In the rows, 128 means zero.
Known rows, with every step that occurs:
vazo tege panep: [145 128 125 156 120 107 105  88 129  35  94 153 140 183 103  94  90 120
 185 135 106 112 136]
gizu fimun: [113  91 187 104 135 117  90 129 100 117 152 117 187 153 162 109 101 155
  95 125  91  82 190]
kelu fimun gizu sural: [119 116 169 106 104 131 123 185  81  49  97 137  69 200 118 154 133 176
  82 138  94 134 116]
sural tege: [155 125 102 116 139 105 138 108 133 114 134 118 178 159 137 142 131 114
 133 132 170 114 137]
gizu sural: [129  73 192 113 113 137 126 152  95  71 134 133 161 143 148 153 138 161
  78 126 116 104 152]
kelu fimun gizu sural tege: [135 156 135  98 121 134 139 158 121  62  95 140  60 188 112 188 124 140
 112 141 151 150 123]
tege panep kanug: [122  96 159 135 104 105 116 116 120  45 120 162 154 157  98  43  90  85
 173 132  83 139 110]
kelu fimun kanug sural tege vazo: [181 208  41 137  58 168 149 116 115 171  93 134   9 110 118 197 116 134
 151 114 113 158  55]
gizu fimun kanug: [131  90 136 122 149 141 109 147  91 121 161 121 161 104 157 128 122 192
  98 124  93  53 154]
panep kanug sural tege: [120 169 109  96 139 146 165  99 175 140 132 141 128 115  92 107  86  73
 169 118 201 170 123]
kanug sural: [142 122 139 123 118 123 138 123 111 144 126 125 162 166 136 111 125 131
  86 121 126 143 129]
sural gizu: [106  78 123 144 128  65 111 124 106 136 130  95 193 155 173 122 176 125
 103 137 118 107 128]
kelu fimun kanug sural tege: [155 197  46  91 108 169 164 128 130 166 124 116  57 142 112 185 125 150
 122 111 164 140  91]
gizu fimun kanug sural tege: [150 168 108 116 159 169 136 112 146 175 145 129 130  88 137 170 100 142
 113 117 169 110 155]
gizu fimun kanug sural: [136 128 142 121 142 164 121 137 106 165 149 128 136 100 146 133 107 175
  83 117 109  95 150]
kanug sural gizu fimun: [ 83 122 181 126 135 106  90 111 129 195 131 105 170 129 182 128 122 114
  81 121 112 131 180]
panep tege: [132 102 136 104 124 102 127 114 133  70 154 143 140 164 114  74 114 116
 150 129 121 134 105]
kelu fimun kanug sural: [140 159  79 102  93 164 150 154  92 156 124 111  63 153 120 150 135 184
  89 109 107 126  87]
vazo tege sural gizu: [101 139 115 151 142 122 128 131 153 168 118 110 125  96 129 140 160 138
 148 120 149 136 132]
tege panep: [158  95 156 156  96  85 100 116  96  59 109 148 180 196 135  84 123 108
 125 138  68 122 121]
vazo tege: [126 122 103 123 145 122 131 106 127  78 123 120 144 158 117 117 108 163
 162 129 149  88 147]
panep kanug: [102  90 137 105 127 120 140 133 115  87 149 129 160 133 108  68 110 125
 152 124 127 115 122]
fimun gizu sural kanug: [164  93 146 142 167 131 150 152 116  45 109 151 128 156 112 162 145 116
 109 184 160 118 148]
tege sural gizu: [116 104 145 150 121  97 124 157 121 191 133 104 167 110 158 129 190 124
  88 125 115 145 119]

Rows:
[ 98  80 125 145 155 108  95 137 102 156 154 101 167  86 182 144 157 168
 100 129  98  60 148] -> sural gizu fimun kanug
[126 134 165 136  95 130 129 106 137  87 106 169 130 152  88  47  76  69
 159 122  97 181 105] -> tege panep kanug sural
[127 115  75 165 138 113 143 134 112 184 126 108 145 102 158 147 183 146
  94 129 133 120  88] -> fimun kanug sural gizu
[175 133 123 147 113  91 113  89 136  72 104 150 173 185 128 118 112  72
 155 137 124 137 125] -> sural tege panep
[110 108 148 150 147 139 108 171 117 210 154 107 140  42 169 151 175 168
  85 118  96  96 140] -> tege sural gizu fimun kanug
[104 123 149 130 148 141 110 154 156 176 172 133  95  38 138 115 150 136
 134 111 105 132 111] -> panep tege sural gizu fimun kanug
[143 128 138 102 129 146 142 166 110  50 102 132  55 195 102 181 130 132
 108 171 141 133 142] -> kelu fimun gizu sural kanug
[170 124 127 124 140 145 157 145 134 156 143 121 145 121 111 142 158 106
 115 152 154 133 148] -> tege sural kanug
[ 74 120 132 127 127 108 141 116 145 164 129 120 143 109 127  88 129  86
 138 120 146 164 110] -> panep kanug sural gizu
[139 138 127 127 118 108 128  90 158  56 117 163 145 145  90  79  82  50
 205 131 139 150 115] -> sural tege panep kanug
[156 158  97 125 162 169 161 117 168 130 129 125 105 105  82 153 125 119
 173 147 193 123 162] -> vazo tege sural kanug
[167 141 130 105 143 146 158 129 173 124 162 145 100 115  79 109 133  75
 161 147 164 168 120] -> panep tege sural kanug
[109 149  68 123  97 130 136 148 100 187 118  92  71 138 148 165 169 161
  92 114 113 136  81] -> kelu fimun kanug sural gizu
[132 147 127 127 139 154 142 137 142 131 125 129 118 112 101 126 126 161
 147 115 146 127 140] -> vazo tege sural
[ 80 162 124 158 123 115 118  73 179  97  85 155  95 122  87  73  79  60
 221 125 142 179 113] -> vazo tege panep kanug sural gizu
[112 120 146 131 122  97 128 139 159 156 149 131 121 106 127  97 169  93
 139 119 125 177  90] -> panep tege sural gizu
[ 77 145 169 131 154 135  92 125 160 181 132 108 125  76 146 143 121 144
 140 114 130 117 189] -> vazo tege sural gizu fimun
[110 116 127 146 123  91 123 117 123 179 117 105 170 149 164 127 160 106
  89 129 132 151 123] -> kanug sural gizu
[176 178 104 159 108 169 120  99 131 182 115 152  85  53 144 181  92 127
 144 121 114 126 117] -> gizu fimun kanug sural tege vazo
[ 94 141 119 149 170 161 112 142 150 185 142 113  97  29 140 160 143 182
 144 113 133  87 154] -> vazo tege sural gizu fimun kanug
